Each row comes from the steps of one path. Every step used is in the known rows, and no mark comes twice. Write the path behind each row, first mark first.
Known rows:
rabod-naki-gudim: [-3.54  2.94 -1.92  3.05 -1.26  3.38  4.55 -0.17 -2.12 -1.16 -0.63 -0.25
 -3.59 -3.35  2.15 -1.78 -1.00  0.94 -0.18 -0.56  1.13 -0.68 -1.55 -0.90
 -1.24]
rabod-naki: [-3.05  2.31  0.08  3.62 -0.96  4.07  1.67  1.23 -1.13 -1.38  0.39  1.93
 -2.62 -3.76  1.43 -0.41 -0.26  1.63  0.47  1.15  0.76 -0.93 -2.21 -1.91
 -0.70]
togak-gudim: [ 1.21 -3.91  1.23 -0.19  0.32  2.66  4.29 -2.36  4.36 -0.56  0.67  2.68
 -1.84 -0.40 -0.37  0.99 -0.23  2.61 -1.22  1.96  1.62 -0.91  2.24 -0.50
  0.10]
naki-rabod: [-2.02  1.86  3.01 -0.04  0.29 -1.17  0.33  3.19 -0.12  0.21 -1.82  3.17
 -0.68  0.00 -1.62 -0.59  1.13 -0.86 -2.79 -1.97  2.16 -0.20  1.95  0.60
 -1.30]
naki-gudim-togak: [ 0.18 -0.32 -2.56  1.91 -1.05  0.42  4.40 -1.73 -0.92  0.09 -0.88 -1.37
 -1.14  1.29  0.31 -1.99 -3.73 -0.37 -3.09 -2.09  1.48 -2.55  1.61  1.20
 -1.98]
fene-gobe-lozula: [-2.66  0.46  1.19  3.26 -0.07  2.54 -1.31  3.51  1.24 -0.48  5.92  3.48
 -3.47  0.32 -0.62  0.49 -0.78 -0.57 -1.14 -1.87 -1.73  0.18 -1.99  0.29
 -0.03]
lozula-gudim: [-0.71 -0.18 -3.48  2.16 -1.80  0.02 -0.86 -1.91  4.38 -0.82 -0.14  0.12
 -3.29 -0.05  0.71  0.06 -1.02  1.78 -0.23  2.88  0.63  0.04  0.54 -2.10
 -2.22]
lozula-gobe-fene-rabod: [-0.29 -0.04 -2.91  1.42 -1.36 -0.12  0.53  2.77  5.17  2.41 -1.09  4.58
 -2.93 -1.17 -2.71  2.67 -0.59  1.84  0.27  2.93  1.31 -0.19  0.46  1.49
  2.69]
fene-rabod-naki-gudim-supeza: [-3.55  2.33 -2.49  4.46  2.09  2.35  3.31  2.74 -1.29  0.93 -2.54  0.45
 -2.30 -5.46 -1.13 -1.04 -4.08  0.62 -1.10 -1.64  2.41 -0.03 -1.26 -0.55
 -0.12]
gobe-lozula: [-3.71 -1.00 -0.21 -0.41 -2.23  1.51 -0.79  0.79  0.75 -3.91  2.79  2.39
 -2.49  1.03 -0.58  1.12 -0.44 -3.10  0.48  1.33  1.23  0.69 -0.47  1.29
  0.65]
fene-rabod-naki-gudim-fefov: [-3.62  2.57 -2.24  3.49  1.37  2.53  2.43  2.63 -1.82  0.18 -2.65  0.73
 -1.65 -5.13 -1.25 -0.96 -4.95  0.09 -1.08 -1.27  3.00 -0.63 -1.76 -0.38
 -0.15]
gobe-fene-gudim-fefov: [ 1.28  0.30  1.15  2.20 -4.75  1.10  3.35  0.58  1.00  1.57  0.88  1.45
 -2.36 -0.39 -4.38  0.79 -1.75  1.68 -0.26  0.25  4.80 -0.09 -1.51  1.97
  0.91]
gobe-lozula-gudim-fefov: [-3.66 -0.57 -2.06  0.09 -4.61  0.64 -1.27 -0.36  2.48 -5.07  1.10  0.08
 -3.47  1.89 -0.48  1.21 -3.65 -3.35  0.37  4.07  1.56  1.12 -0.14 -0.19
 -0.11]
naki-rabod-fene-gobe: [-2.83  4.02  4.58  2.60  0.94 -1.32 -0.08  4.64 -1.05  1.31 -0.20  4.42
 -0.83 -0.53  3.07 -0.47  1.85  0.32 -2.77 -3.23  2.31 -0.26  1.81 -0.88
 -2.17]
lozula-gobe: [-0.32  0.11 -2.44  0.35 -1.99  0.67 -0.50  1.07  4.19  0.38 -0.72  3.98
 -2.89  0.33  0.81  1.33 -0.34  0.81 -0.29  3.63 -1.31 -0.83  2.06  0.15
  2.06]
fefov-gudim-fene: [-0.54 -0.10  1.22  0.03 -4.99  1.00  2.70 -1.31  1.50  0.38 -0.32  0.17
 -3.07  0.94 -3.48 -0.54 -3.87  0.32 -2.51  2.14  3.08 -2.03  1.31 -1.01
 -0.89]
lozula-gobe-fene-rabod-naki-gudim: [-1.60  1.15 -3.80  2.07 -1.65  0.43  2.46  2.33  3.94  2.01 -1.75  3.18
 -3.81 -2.12 -1.81  1.82 -0.77  2.00  0.28  2.30  1.29 -0.03 -0.10  1.22
  2.56]
naki-rabod-fene-gobe-lozula-gudim: [-4.37  3.74  3.53  2.69 -0.10 -1.80 -0.77  3.92 -0.09 -0.33  0.16  3.41
 -1.88  0.17  3.23 -0.08  1.68 -0.28 -2.28 -1.99  2.09  0.61  1.60 -1.45
 -1.99]
gudim-fene-rabod: [ 1.03  0.97 -0.29  0.48  0.07  1.08  0.29  3.86  2.64  1.24 -1.40  2.03
 -0.97 -1.05 -4.17  0.62 -6.99 -2.28 -2.68  0.23  4.22 -0.31  1.59  1.39
 -0.73]
fene-gobe-lozula-gudim-togak: [-2.63 -0.01 -0.11  4.88 -0.79  1.75 -1.79  2.19  2.55 -1.01  5.30  1.76
 -3.66  1.21 -0.47  0.44 -2.10  0.31 -1.69 -0.69 -2.22 -0.32 -1.67 -1.28
 -0.67]
naki-gudim-lozula-gobe: [-0.88  0.97 -3.83 -0.61 -3.26  1.06  4.00 -0.58  0.86 -0.59 -0.79 -0.90
 -5.26  0.49  0.43 -1.11 -0.74 -0.18 -1.63 -0.61  0.65  1.14  1.34  2.00
  0.55]
fefov-gudim: [-2.00 -0.72  0.75  0.95 -3.72  1.06  2.17 -2.60  0.29  0.23  0.42  0.88
 -2.88 -0.18 -1.81 -0.77 -0.41  2.27 -1.30  1.42  1.63 -2.29  0.05 -1.72
 -0.65]
naki-gudim: [-0.70  0.75 -3.19 -0.05 -0.96  0.51  4.28 -1.52 -0.35  0.36 -0.69 -0.45
 -2.74 -0.03  0.89 -1.81 -1.59 -0.65 -1.53 -2.08  1.81 -0.57  1.25  1.92
 -1.81]
rabod-fene-gobe-lozula-gudim-fefov: [-2.81  2.76  1.20  4.15 -1.87  0.95 -1.04  2.29  0.32 -1.07  3.10  3.13
 -2.46  0.00  6.26  0.96 -1.56 -0.01 -0.24  0.68  1.79 -0.05 -0.09 -2.02
 -1.76]
naki-rabod-fene-gudim: [-3.14  3.75  4.63  1.90 -0.72 -1.55  0.81  2.35 -2.07  0.34 -1.68  3.02
 -0.66 -0.62  2.95 -1.18  2.21  0.58 -2.49 -2.86  3.73  0.02  2.36 -0.94
 -0.93]

Write each row's path:
[-2.50  3.38 -1.60  2.39 -2.16  3.35  4.93  0.72 -1.25 -1.04 -1.15 -0.80
 -3.72 -2.54  1.00 -1.61 -3.41 -0.39 -1.08  0.00  2.16 -0.49 -0.67 -0.34
 -1.46] => rabod-naki-gudim-fene
[-0.87  1.69  2.47  4.92 -2.03  0.83  0.89 -0.84 -2.13 -0.03  0.82  1.83
 -0.16 -0.60  6.01 -0.87 -0.48  2.49 -1.14 -0.83  3.33 -2.06  1.21 -2.26
 -0.65] => rabod-fene-gudim-togak
[-2.78  1.99  1.21  5.42 -0.89  0.76 -1.26  1.75  0.40 -0.79  3.71  2.98
 -1.95  0.28  6.40  0.78 -0.72  1.03 -0.71 -0.08  1.09 -0.87 -0.05 -2.49
 -1.87] => rabod-fene-gobe-lozula-gudim-togak
[-1.61  2.56  1.60  3.13 -3.52  1.32  0.65 -0.04 -0.87 -0.55  0.93  2.13
 -2.99 -1.16  6.06 -0.19  1.68  2.65 -0.20  0.24  2.66  0.57  1.02 -1.74
  1.16] => rabod-fene-gudim-lozula-gobe
[-1.53  2.50  2.05  3.53 -1.97  0.93  0.80 -0.67 -1.69  0.15  1.04  2.48
 -1.31 -1.52  6.37 -0.69  1.05  2.32 -0.14 -0.84  3.51 -0.67  0.91 -1.79
 -0.51] => rabod-fene-gudim
[-3.60 -1.72 -2.02  1.91 -3.18  0.38 -1.45 -1.07  2.64 -4.71  1.93 -0.06
 -2.73  2.29 -0.31  0.93 -2.37 -1.84 -0.28  3.03  0.57 -0.04 -0.07 -0.95
 -0.31] => gobe-lozula-gudim-togak
[-1.21  0.83 -1.43  1.74 -3.37  2.51  0.97  3.27  2.86 -0.40  0.25  2.15
 -5.33 -2.05 -2.72  2.00  0.61  2.15  0.11  2.37  1.24  1.96 -1.52  0.64
  2.88] => gudim-lozula-gobe-fene-rabod-naki
[ 0.66 -0.02  1.11  2.41 -4.28  1.56  3.05  0.53  1.38  1.33  2.36  1.15
 -3.89 -0.96 -4.50  0.78  1.53  3.14 -0.05 -0.86  4.16  1.35 -2.19  1.81
  1.41] => gobe-fene-gudim-lozula
[-2.17 -0.56  0.09  0.40 -5.90  1.55  1.84 -1.68  1.55 -0.76  0.27  0.36
 -5.25  0.26 -2.27 -0.03  0.41  2.74 -1.34  3.00  0.46 -0.62  0.04 -1.62
  1.71] => fefov-gudim-lozula-gobe
[-3.34  0.31 -0.14  2.02 -5.41  1.99  2.74 -0.36  1.28 -0.13 -0.24  0.41
 -5.67 -1.90 -3.69  0.49  0.17  3.71 -0.75  2.68  1.68 -0.26 -1.70 -1.81
  2.26] => fefov-gudim-lozula-gobe-fene-rabod-naki
[ 0.56 -0.36 -1.39  2.57 -4.04  0.33  1.57  0.67  4.22  1.72 -0.10  2.95
 -3.08  0.71 -2.00  1.63 -0.37  2.85 -0.55  2.75  0.55 -1.05  0.86  0.77
  3.23] => lozula-gobe-fene-gudim-togak
[-3.67  1.83 -1.08  4.23  2.67  2.85  0.22  3.20 -0.66  0.41 -1.14  2.61
 -1.31 -5.78 -1.39 -0.14 -2.47  1.46 -0.38 -0.81  2.13 -0.64 -2.34 -1.27
  0.17] => fene-rabod-naki
[-1.83  0.20  1.96  1.20 -4.74  1.51  1.95  0.09  1.60  0.11  2.16  0.53
 -4.16  1.39 -3.72 -0.36 -3.97 -0.13 -2.80  1.09  1.61 -1.44  0.18 -1.08
 -0.37] => fefov-gudim-fene-gobe-lozula
[-0.14  0.10 -1.22  0.01 -3.73  2.17 -0.26  1.81  2.88 -1.37  0.65  2.00
 -4.95  0.09 -0.80  1.16  0.68  0.93 -0.66  2.60 -0.36  1.44  0.43  0.46
  2.28] => gudim-lozula-gobe
[-1.46  0.89 -0.75  3.80  0.17  1.55  2.37  3.31  1.47  2.24  0.11  3.20
 -1.96 -4.29 -4.48  1.86 -0.64  2.47  0.71 -0.15  4.73  0.03 -3.19  1.16
  0.07] => gobe-fene-rabod-naki
[ 2.08 -3.42  1.79 -0.83 -1.79  2.86  4.75 -1.59  3.63 -1.39 -0.81  1.98
 -1.31  0.28 -1.12  1.22 -4.28  0.78 -1.71  3.47  2.70 -1.30  2.45 -0.19
  0.24] => togak-gudim-fefov
[-2.91  3.33 -1.55  2.60 -2.75  3.55  4.81  0.36 -2.67 -1.74 -1.69 -0.79
 -3.20 -2.85  1.61 -1.64 -3.78 -0.28 -0.56  0.53  1.87 -0.97 -1.47 -0.64
 -1.17] => rabod-naki-gudim-fefov
[ 2.08  1.63  1.44  1.80 -1.21  2.13  0.42  4.23  3.18  1.89  2.41  2.38
 -2.59  0.92 -2.65  0.28 -5.65 -1.49 -3.27 -0.55  1.28 -0.53  0.98  0.87
 -1.54] => gudim-fene-gobe
[ 0.18 -0.53  1.77  4.58 -2.40  1.93  1.35 -1.61 -1.13 -0.01  1.17 -0.12
 -0.73  0.27 -1.06 -1.98 -2.20  2.53 -2.68 -1.69  0.91 -2.37  0.16 -1.20
  1.11] => fene-gudim-togak
[-2.54  3.85 -1.12  3.57 -1.58  3.70  4.71  1.64 -1.12 -0.25  0.10 -0.44
 -4.21 -2.66  0.89 -1.68 -3.52  0.14 -1.48 -1.02  1.13 -0.52 -1.26 -0.68
 -1.48] => rabod-naki-gudim-fene-gobe
[ 0.52 -0.13 -2.43  0.71 -3.05  0.06  1.02  1.71  5.34  1.70 -0.24  4.34
 -3.39  0.27 -1.56  2.63  0.50  1.73  0.50  3.80  0.70 -0.31  0.91  1.52
  2.22] => lozula-gobe-fene
[-0.54  0.50  1.95  1.66 -4.18  1.50  2.29 -0.01  1.73  1.52  1.48  0.65
 -3.76  0.82 -3.58 -0.68 -3.99  1.05 -3.16  0.76  1.59 -2.01  0.49 -1.36
 -0.96] => fefov-gudim-fene-gobe
[-0.69  0.59  1.60  2.28 -3.81  2.93  1.22 -0.75 -0.84 -0.88  2.06 -0.27
 -4.06 -1.00 -1.48 -1.61  0.71  2.41 -1.44 -1.76  1.30  1.26 -0.90 -0.30
  2.09] => fene-gudim-lozula
